What can hang from each mark
z608: z371 z507 z552 z746 z809 z893
z450: z809
z507: z608
z552: z608
z809: z608
z667: z262 z608
z670: z262

Every row comes from one small tree of marks. The marks that hang from a mark follow it in brackets, in the order of their numbers. Every link used is in the known rows. Which tree was each row made from?
Known rows
z608[z507 z552 z746 z893]: [-1.302 -2.529 -1.101  2.766  3.055 -0.688  0.660  1.125 -1.595 -0.057
 -0.091 -2.547 -1.666 -0.059 -2.093 -0.894 -1.273  0.319 -2.643]
z667[z262 z608[z507 z552 z809]]: [-0.386 -2.285 -6.121  4.580  3.788 -0.321 -2.063 -1.028 -6.774 -3.267
  3.690 -4.877  0.215  1.203 -0.027  2.292 -1.108 -0.454 -2.178]
z667[z608[z552 z746 z809 z893]]: [ 1.942 -1.476 -2.391  2.539 -0.022 -1.254 -0.094  0.439 -0.382 -2.441
  0.496 -4.034 -0.719  2.072 -1.288 -0.295 -0.004  0.693 -0.732]
z608[z552 z746]: [-1.566 -1.334 -0.071  1.760  4.724 -1.339  2.126  1.031 -3.405 -0.194
  0.270 -2.575 -0.115 -1.020 -0.815 -5.031 -0.987  0.544 -3.633]
z552[z608[z371 z746 z809 z893]]: [ 1.094 -0.075  0.757  1.823  0.697  0.329  1.741  2.058 -0.062  0.638
 -2.003 -1.071  1.243 -0.286  0.706  4.480  0.885  1.646  2.968]
z552[z608]: [-0.778  0.877 -0.517  2.231  3.937  0.830  0.435  1.351 -2.603  1.583
  0.216 -0.690  2.784 -1.349  1.644  2.271  0.507  1.262  1.180]
z552[z608[z809]]: [-0.586  0.344 -1.972  3.208  3.261  1.174 -0.763  0.607 -0.425  1.921
  0.438 -1.058  2.460 -1.042  2.291  5.397  0.860  1.388  2.160]
z507[z608[z371 z746 z809 z893]]: [ 1.710 -1.145 -1.139  1.036 -2.165  1.486  0.571  1.407  0.069  1.915
 -1.618  0.165 -0.702  2.896  1.738  0.191  0.558  1.921  2.191]
z450[z809]: [ 0.210 -0.715  1.398  4.031  3.633  0.485  0.170  0.305 -0.954  0.875
  0.870 -1.730  0.919  1.389  1.124  2.253  1.038  2.910  1.394]
z552[z608[z507 z746 z809 z893]]: [-0.461 -0.722 -2.416  3.219  2.520  1.226 -0.974  1.217 -0.574  1.459
 -0.123 -1.430  0.928 -0.149  0.492  6.729  0.655  1.533  1.606]
z450[z809[z608[z371 z507 z893]]]: [ 1.335 -0.985  0.342  3.944  0.962  1.166  0.426  0.807  3.876  1.066
  0.685  0.278  2.011  2.429  1.216  2.784  0.818  2.444  3.138]
z670[z262]: [-0.494  0.217 -1.309  2.535  1.041  2.913 -0.980  0.706 -5.468  0.314
  1.504 -4.256  1.123  1.207  0.760  2.579 -0.145 -1.803  1.550]
z507[z608[z371 z552 z746 z893]]: [ 0.721 -1.537  0.421  0.215 -0.257 -0.289  2.911  1.386 -2.732  1.134
 -1.750  0.879 -0.840  1.415  0.688 -4.306 -1.090  1.849 -1.203]
z667[z608[z371 z552 z893]]: [ 2.303 -1.202  0.169  1.906 -0.564 -1.900  1.906  0.860  0.361 -3.001
 -0.190 -2.432 -0.486  1.875 -1.779 -2.271 -0.761  0.486 -0.461]
z507[z608]: [-0.160 -0.234 -2.220  1.410  1.077  2.026 -0.765  0.737 -2.338  2.823
  0.695  0.541  0.864  1.801  2.583 -2.064  0.192  1.497  0.347]
z667[z608[z371 z507 z746]]: [ 0.562 -1.478 -1.773  2.214  2.371 -1.018  1.090  0.827 -1.004 -3.245
  1.840 -2.122 -0.527  3.044 -2.507 -3.070 -0.387  1.138 -3.656]
z507[z608[z746 z809 z893]]: [ 1.331 -0.808 -2.485  1.407 -1.508  2.190 -1.223  1.206 -0.996  2.687
 -0.790 -0.702 -0.321  2.705  2.223  0.975  0.902  1.670  2.397]
z507[z608[z552 z746 z809]]: [-0.911 -1.766 -3.333  1.766  2.229  0.447  0.124 -0.247 -2.552  2.153
  0.620  0.109 -0.225  1.117  2.251 -2.246 -0.713  2.089 -2.514]
z450[z809[z608[z371 z507 z746]]]: [ 0.168 -1.132  0.152  3.465  3.395  0.578  1.392  0.712  1.720  0.590
  1.503  0.353  2.172  2.252  0.920 -0.275  0.548  2.894 -0.023]
z450[z809[z608[z371 z507]]]: [ 0.220 -1.015 -0.270  4.111  2.946  0.978  0.573  0.224  3.028  1.071
  1.713  0.691  2.414  2.078  1.515  1.358  0.547  2.724  1.171]
z507[z608[z552 z746 z809 z893]]: [ 0.483 -1.671 -2.452  1.560 -0.281  0.789 -0.080  0.461 -1.646  2.227
 -0.731 -0.386 -0.783  1.491  1.855 -0.488 -0.354  1.833 -0.057]
z552[z608[z371 z809]]: [-0.138 -0.021 -0.619  2.779  2.620  0.462  1.016  0.779  0.771  1.138
 -0.352 -0.147  2.099 -0.831  1.789  4.614  0.558  1.704  1.838]
z809[z608[z371 z507 z552]]: [-1.105 -1.357 -2.887  2.732  2.922  0.173  1.133  0.555  4.006  0.811
  1.674  0.831  2.306  0.013  0.632 -3.283 -1.225 -0.121 -1.517]

Write each row's tree
[-0.715 -2.423 -0.177  2.489  3.070 -1.821  2.872  0.343  0.609 -0.818
 -0.518 -1.990 -0.985 -0.498 -0.519 -2.038 -0.886  1.095 -2.603] => z608[z371 z552 z746 z809]
[-0.247 -0.531  0.615  1.851  2.550  0.181  2.030  2.156 -1.641  0.331
 -1.125 -0.173  0.839 -0.256 -0.728  2.870 -0.133  1.646  0.252] => z552[z608[z371 z507 z746 z893]]
[ 2.113 -1.034  0.262  3.042 -2.334  0.999 -0.108  1.563  4.713  0.651
 -1.922 -2.498 -0.663  1.422  0.381  4.435  1.145  0.191  5.428] => z608[z371 z809 z893]
[ 0.947 -0.513 -1.550  1.653 -0.288  1.450  0.756  2.542  3.658  0.801
 -0.026 -0.384  1.944  1.685  0.000 -2.045  0.346 -0.300  1.965] => z809[z608[z371 z507 z746 z893]]
[ 0.043 -0.361 -1.258  1.775  1.736  0.042  2.067  1.173  3.251  0.841
  0.601  0.343  3.087 -0.275  1.424 -4.813 -0.662 -0.282  0.179] => z809[z608[z371 z552]]
[ 3.220 -0.190 -0.701  1.886 -1.040  0.215  0.465  1.981 -6.920 -3.825
  0.197 -4.963  0.912  2.341 -0.403  0.129  0.415 -0.840  3.122] => z667[z262 z608[z371 z893]]
[ 0.292 -1.201 -0.895  0.606  0.393  0.409  1.098  1.201 -3.743  1.886
 -0.945  0.002 -0.464  1.236  1.199 -3.593 -0.770  1.623 -1.105] => z507[z608[z552 z746 z893]]
[-0.353 -3.448 -1.827  4.508  0.714 -0.655  0.173 -0.247  4.604  0.067
 -0.479 -1.449 -2.136  0.434 -0.951  4.477 -1.206  0.589  0.296] => z608[z371 z507 z552 z809 z893]
[ 1.623 -0.830 -3.733  3.248  0.684  1.051 -2.241  1.147 -7.353 -3.023
  2.071 -5.301  0.529  2.445 -0.581  2.309  0.156 -0.966  1.733] => z667[z262 z608[z507 z893]]
[-1.044 -3.135 -3.013  3.995  2.221 -0.307 -0.880  0.184  1.091  0.297
  0.127 -3.011 -2.151  0.284 -1.206  3.002 -0.779  0.546 -1.330] => z608[z507 z552 z746 z809 z893]
[ 0.953 -2.308  0.839  2.262 -0.028 -1.328  2.549  1.225  1.865 -0.699
 -2.221 -2.597 -1.675  0.114 -0.937  0.227 -0.469  0.612  0.459] => z608[z371 z552 z746 z809 z893]
[-0.716 -2.942  0.688  2.241  2.267 -1.600  2.897  1.369 -0.290 -1.083
 -1.095 -1.469 -2.178  0.155 -2.754 -1.742 -1.712  0.689 -2.851] => z608[z371 z507 z552 z746 z893]
[-0.743 -1.645 -3.827  2.528  1.653  0.909 -0.815 -0.783 -0.871  2.638
  0.930  0.507  0.022  1.090  2.886 -0.341 -0.705  1.830 -1.021] => z507[z608[z552 z809]]
[-2.029 -0.283 -1.576  2.403  5.695  0.538  0.481  1.270 -3.628  1.061
  1.028 -0.515  1.777 -0.873  0.187  1.860 -0.104  1.644 -1.984] => z552[z608[z507 z746]]
[-1.589 -0.629 -0.214  2.026  5.049 -0.168  2.252  1.436 -2.460  0.201
  0.212  0.343  1.347 -0.631 -0.342  1.085 -0.440  1.988 -2.133] => z552[z608[z371 z507 z746]]
[ 0.334 -1.810  0.728  2.082  0.656  0.149  1.485  2.310  0.608 -0.495
 -1.171 -1.857 -1.562  1.579 -2.258 -0.043 -0.110  0.583  0.147] => z608[z371 z507 z746 z893]
[ 1.526 -0.648  0.476  0.075 -1.459  1.088  1.745  2.181 -1.880  1.607
 -1.823  0.546 -0.407  2.594  1.053 -2.896  0.171  1.760  1.193] => z507[z608[z371 z746 z893]]
[-0.171 -0.733 -1.479  4.408  3.463  1.565 -0.819  0.112  2.196  1.680
  2.413 -0.033  2.702  1.985  1.950  1.947  0.824  2.498  1.292] => z450[z809[z608[z507]]]
[ 0.901  0.447  2.246  0.873  1.367 -0.007  2.930  2.821 -2.142  0.398
 -2.217 -0.708  1.547 -0.586  0.006  1.471  0.523  1.528  1.955] => z552[z608[z371 z746 z893]]
[-0.108 -0.456 -0.797  0.962  2.289 -0.452  3.043  1.697  1.607  0.252
  0.359 -0.022  2.761 -0.174  0.657 -6.735 -0.653 -0.030 -1.330] => z809[z608[z371 z552 z746]]
[ 0.389 -1.184 -1.848  1.244  0.372  1.177  0.813  0.720 -0.811  1.762
 -0.247  0.659 -0.210  2.462  2.063 -1.578  0.235  2.302 -0.283] => z507[z608[z371 z746 z809]]
[ 1.146 -0.711  0.851  2.926  2.014  0.120  1.374  0.994  0.659  0.910
  0.244 -0.884  2.258  1.177  1.404 -0.429  0.571  2.372  1.547] => z450[z809[z608[z552 z746 z893]]]
[ 1.043 -1.961 -1.555  1.955 -1.466  0.485  0.717  0.095  1.187  2.010
 -1.210  0.880 -0.842  1.640  2.040  0.641 -0.704  1.784  1.195] => z507[z608[z371 z552 z809 z893]]
[-1.020 -1.772  1.741  1.261  3.895 -2.266  4.296  1.341 -2.037 -1.182
 -0.740 -1.516 -0.599 -0.774 -1.321 -5.996 -1.420  0.853 -3.867] => z608[z371 z552 z746]
[-0.019 -0.846 -3.299  1.624  0.957  1.868 -0.941  0.532 -1.953  2.588
  0.539 -0.256  0.216  2.226  2.589 -0.841  0.580  1.974 -0.023] => z507[z608[z746 z809]]
[-0.316 -1.044 -2.993  2.174  1.631  0.758  0.090  1.564  1.909  1.147
  0.874 -0.897  1.872  0.353  0.061 -2.682 -0.550 -0.498 -0.214] => z809[z608[z507 z552 z746 z893]]
[ 1.015 -1.161 -1.589  2.222  2.705 -1.598  1.842  0.531 -8.499 -4.390
  1.609 -4.135  0.943  0.702 -0.398 -3.028 -1.227 -0.396 -1.792] => z667[z262 z608[z371 z552]]
[-2.308 -2.894 -0.923  3.515  4.613 -1.419  1.967 -0.171  0.846 -0.510
  0.986 -0.347 -1.131 -0.450 -1.415 -1.682 -2.161  0.762 -4.213] => z608[z371 z507 z552]
